Every row comes from one small tree of marks. Brackets hold a mark, then the marks that hang from it, in the order of their numbers. Every link used is in the known rows. Which tree was each row made from?
Known rows:
[Z_815 [Z_12 Z_648] Z_501 Z_786]: [ 17  10 -12 -17 -16  -5 -17 -40  -1  -6  36  16 -24   9  17 -19  36 -17
  42]
[Z_648 Z_12 Z_501 Z_781]: [ 33  67 -50   8 -14 -15 -46  20  40  26 -64 -33   9 -40  11  11 -27  59
 -23]
[Z_781 [Z_648 Z_12 Z_501] [Z_815 [Z_786 Z_674]]]: [ 24  61 -15  -1 -18  25  14   8  61  27 -95 -56   9 -56  26 -76 -44  22
  -1]
[Z_815 [Z_12 Z_648] Z_501 [Z_786 Z_674]]: [ 20 -11   9 -37  -3  -8  -2 -56   5   2  26  18 -19   4   6 -20  35 -18
  32]
[Z_30 [Z_674 [Z_903 [Z_815 Z_12]]]]: [-13   3  15 -11 -18  -2 -17  27   2  12   1  47 -30  80  37   1   4  30
  41]
[Z_903 [Z_815 Z_12 [Z_786 Z_674]]]: [-22 -18  13 -33 -14 -16 -11 -48  -8 -21  -5  48 -19  36  30 -48  16  -7
  33]
[Z_30 [Z_674 Z_903]]: [-17  32  -8  11   4 -10 -24  32  27  56 -24  27 -34  53  13  18 -21  66
  41]
[Z_903 [Z_815 Z_12 Z_501]]: [-15  17   0 -41   2 -14 -50   0  -4  -9  10  35 -40  50  37 -25  21 -16
  47]
[Z_30 [Z_674 [Z_903 [Z_815 [Z_12 Z_648] Z_786]]]]: [  9  -5   8 -10 -40  -4   6  -5 -20 -15  28  55 -20  47  35  10  28  20
  26]
[Z_815 Z_12]: [ -6  21  -5  -1  -6 -21 -31  -2  13  14  -9   8 -24  39  28 -25 -10  -7
  47]
[Z_786 [Z_674 [Z_903 Z_815]]]: [-16  23  -4 -42  18 -30 -29  -7  20  20 -30  57 -23  53  12  -5 -17  16
  20]
[Z_648 Z_781]: [ -2  56 -15  -8   9 -29 -58  23  17  -1 -33   0  -7  -4  -1  29 -24  37
  21]
[Z_786 [Z_674 [Z_903 [Z_815 Z_12]]]]: [  0  -3  13 -40  -4 -19 -13 -23  17  16  -5  47 -11  72  22 -25  -2 -15
  35]
[Z_903 [Z_815 Z_12 Z_786]]: [-25   2 -14 -15 -26 -12 -26 -36 -14 -28   4  44 -26  40  43 -45  18  -4
  43]
[Z_786 [Z_674 Z_903]]: [ -8  25 -12 -17  22 -24 -22 -18  44  60 -30  29 -14  49  -4  -9 -29  24
  33]
[Z_12 [Z_648 Z_781]]: [ 29  62 -10 -21   9 -42 -47  32  -3 -25 -18  -5  -5 -44  -3  61 -17  21
  -5]
[Z_815 [Z_12 Z_648] Z_501 [Z_786 [Z_674 Z_903]]]: [ 30 -12   0 -30 -11   3  11 -67  26  32  37  32  -3  47  -1 -19  33 -24
  44]
[Z_12 [Z_648 Z_501 [Z_781 Z_815]]]: [ 56  85  -9  -4   4   6 -44  37  29 -11 -60 -79  -8 -87  11  37 -35  34
 -20]
[Z_786 [Z_674 [Z_903 [Z_815 [Z_12 Z_648]]]]]: [ 30   1  16 -51  -3 -36  -1 -17   1  -7  11  43 -10  39  19   7   4 -30
  10]
[Z_648 Z_12 Z_501 [Z_781 [Z_815 Z_786]]]: [ 27  70 -44  33 -33  23 -30   0  44   7 -80 -70  14 -67  26 -22 -26  63
 -11]
[Z_674 Z_903]: [-11  47 -36   0   7 -23 -34  -4  35  52 -22  26 -17  54  10  -6 -25  26
  44]
[Z_903 [Z_815 Z_786]]: [-39  31 -29 -22  -6 -24 -41 -23 -11 -25 -18  53 -35  16  35 -26   3  30
  26]

Write each row's tree:
[ 22  75 -48  -6 -13 -11 -14  45  44  39 -69 -19  -5 -28  29 -39 -42  23
  -5] : [Z_781 [Z_648 Z_12 Z_501]]
[ 45  11  14  -3 -18  27  10 -42  31   5 -38 -59 -16 -48  26 -41  -4  -4
   5] : [Z_781 [Z_815 [Z_12 [Z_648 Z_501]] [Z_786 Z_674]]]
[-35  10  -5 -38   5 -26 -28 -36  -4 -19 -30  56 -29  14  22 -31  -2  29
  17] : [Z_903 [Z_815 [Z_786 Z_674]]]
[ 38  13 -34 -17 -44  10   1 -56   1   2  21  31  -8  24  34 -23  24  -3
   5] : [Z_674 [Z_903 [Z_815 [Z_12 [Z_648 Z_501]] Z_786]]]
[ 52  47   3   5 -13  16 -16  10  25   4 -36 -73 -26 -43  41 -16 -20  -8
   8] : [Z_781 [Z_815 [Z_12 [Z_648 Z_501]]]]
[ 20  48  -2  10 -36  56   5   1  45  11 -51 -55  -7 -19  38 -90 -27 -11
  50] : [Z_781 [Z_648 Z_501] [Z_815 Z_12 Z_786]]
[ 31  -1  18 -65   5 -19 -11 -20   8   5  27  44 -17  49  13   5  24 -33
  20] : [Z_786 [Z_674 [Z_903 [Z_815 [Z_12 Z_648] Z_501]]]]
[-15   3 -22 -11 -37  -2 -14 -52   4   0  17  58 -10  81  33 -45  15  -8
  53] : [Z_674 [Z_903 [Z_815 Z_12 Z_786]]]
[-25   3  -9 -31 -16   3 -36 -39  -8 -20  22  48 -32  51  36 -49  37  -6
  55] : [Z_903 [Z_815 Z_12 Z_501 Z_786]]
[ 60   3   4 -20 -27   8  -5 -44  16 -11 -15 -18  13 -46  -4   2  11  10
 -13] : [Z_815 [Z_12 [Z_648 Z_501 Z_781]] [Z_786 Z_674]]
[ 48   2   8 -16 -27 -13   9 -49  15  -2  17  14  31  19 -15  17  15  -8
  20] : [Z_815 [Z_12 [Z_648 Z_781]] [Z_786 [Z_674 Z_903]]]
[ 19  48  20  -6   1  24 -49  27  30  -6 -25 -51  -9  -2  16  -5  -8  -8
  57] : [Z_648 [Z_781 [Z_815 Z_12 Z_501]]]
[ 50  68 -27 -17   3 -16 -46  22  18   1 -35 -25  -6 -63   0  49 -20  39
 -29] : [Z_12 [Z_648 Z_501 Z_781]]
[ 36  15 -32   1 -32   7  -3 -47   9   8   3  -8 -18 -16  28 -30  16   5
   6] : [Z_815 [Z_12 [Z_648 Z_501]] Z_786]
[ 54  -4 -15 -10 -27  16  22 -75  35  45   3   6   5  15   7 -28  14  -1
  10] : [Z_815 [Z_12 [Z_648 Z_501]] [Z_786 [Z_674 Z_903]]]
[ 30  63   7   2 -15  39  -9  43  49  21 -63 -64 -16 -13  37 -65 -41 -22
  41] : [Z_781 [Z_648 Z_501] [Z_815 Z_12]]
[-24  29  -1 -14   1 -14 -32  40   6  19 -22  57 -37  53  28  22 -11  62
  29] : [Z_30 [Z_674 [Z_903 Z_815]]]
[ 15  51  23   9 -12   4 -42  35  23 -20 -41 -54   1  -8  21   0 -27  -6
  45] : [Z_648 [Z_781 [Z_815 Z_12]]]
[ 19  31   7  -6 -15  19 -14 -24  10 -19  10 -35 -27 -12  32 -29  18 -22
  48] : [Z_781 [Z_815 [Z_12 Z_648] Z_501 Z_786]]
[-15   2 -21 -25 -26  14 -21 -53   9  15  35  60 -17  86  29 -49  36 -12
  66] : [Z_674 [Z_903 [Z_815 Z_12 Z_501 Z_786]]]
[-23 -15   2 -15 -28  28 -14 -17   3  19  28  66 -29  83  33 -27  44  32
  62] : [Z_30 [Z_674 [Z_903 [Z_815 Z_12 Z_501 Z_786]]]]
[-15  10 -22 -20  12   8 -18 -63  44  63  -4  47 -15  55 -10 -34   9  28
  52] : [Z_815 Z_501 [Z_786 [Z_674 Z_903]]]
[ 30  -1  24 -49 -20 -28 -13 -26 -25 -68   7  29   9 -20   9  21  21 -14
  -4] : [Z_903 [Z_815 [Z_12 [Z_648 Z_781]] [Z_786 Z_674]]]
[  9  43  -3  -4  -2  11 -27  -6  42   0 -60 -45  12 -45   4 -17  -8  37
  14] : [Z_648 Z_12 [Z_781 [Z_815 Z_501 [Z_786 Z_674]]]]
[ 43  36   7 -18 -12 -34 -32  20  -5 -30   4 -11   2 -17   9  45   0 -12
  13] : [Z_815 [Z_12 [Z_648 Z_781]]]
[ 54   4   1 -46 -11  -7   0 -25  17  18  -2  20 -12  20  20  -5   3 -14
 -14] : [Z_786 [Z_674 [Z_903 [Z_815 [Z_12 [Z_648 Z_501]]]]]]
[ 27  13 -24 -24 -37  -1 -12 -42 -17 -28   6  20 -25 -16  46 -26  24   0
  -8] : [Z_903 [Z_815 [Z_12 [Z_648 Z_501]] Z_786]]
[-37  14 -16  -5 -17   0 -19   1   3  13  -9  69 -30  54  28  -2   8  71
  36] : [Z_30 [Z_674 [Z_903 [Z_815 Z_786]]]]
[-11  23   3   5 -14  34 -28 -29  26   9  -8 -31 -29  24  34 -64  11 -11
  75] : [Z_781 [Z_815 Z_12 Z_501 Z_786]]
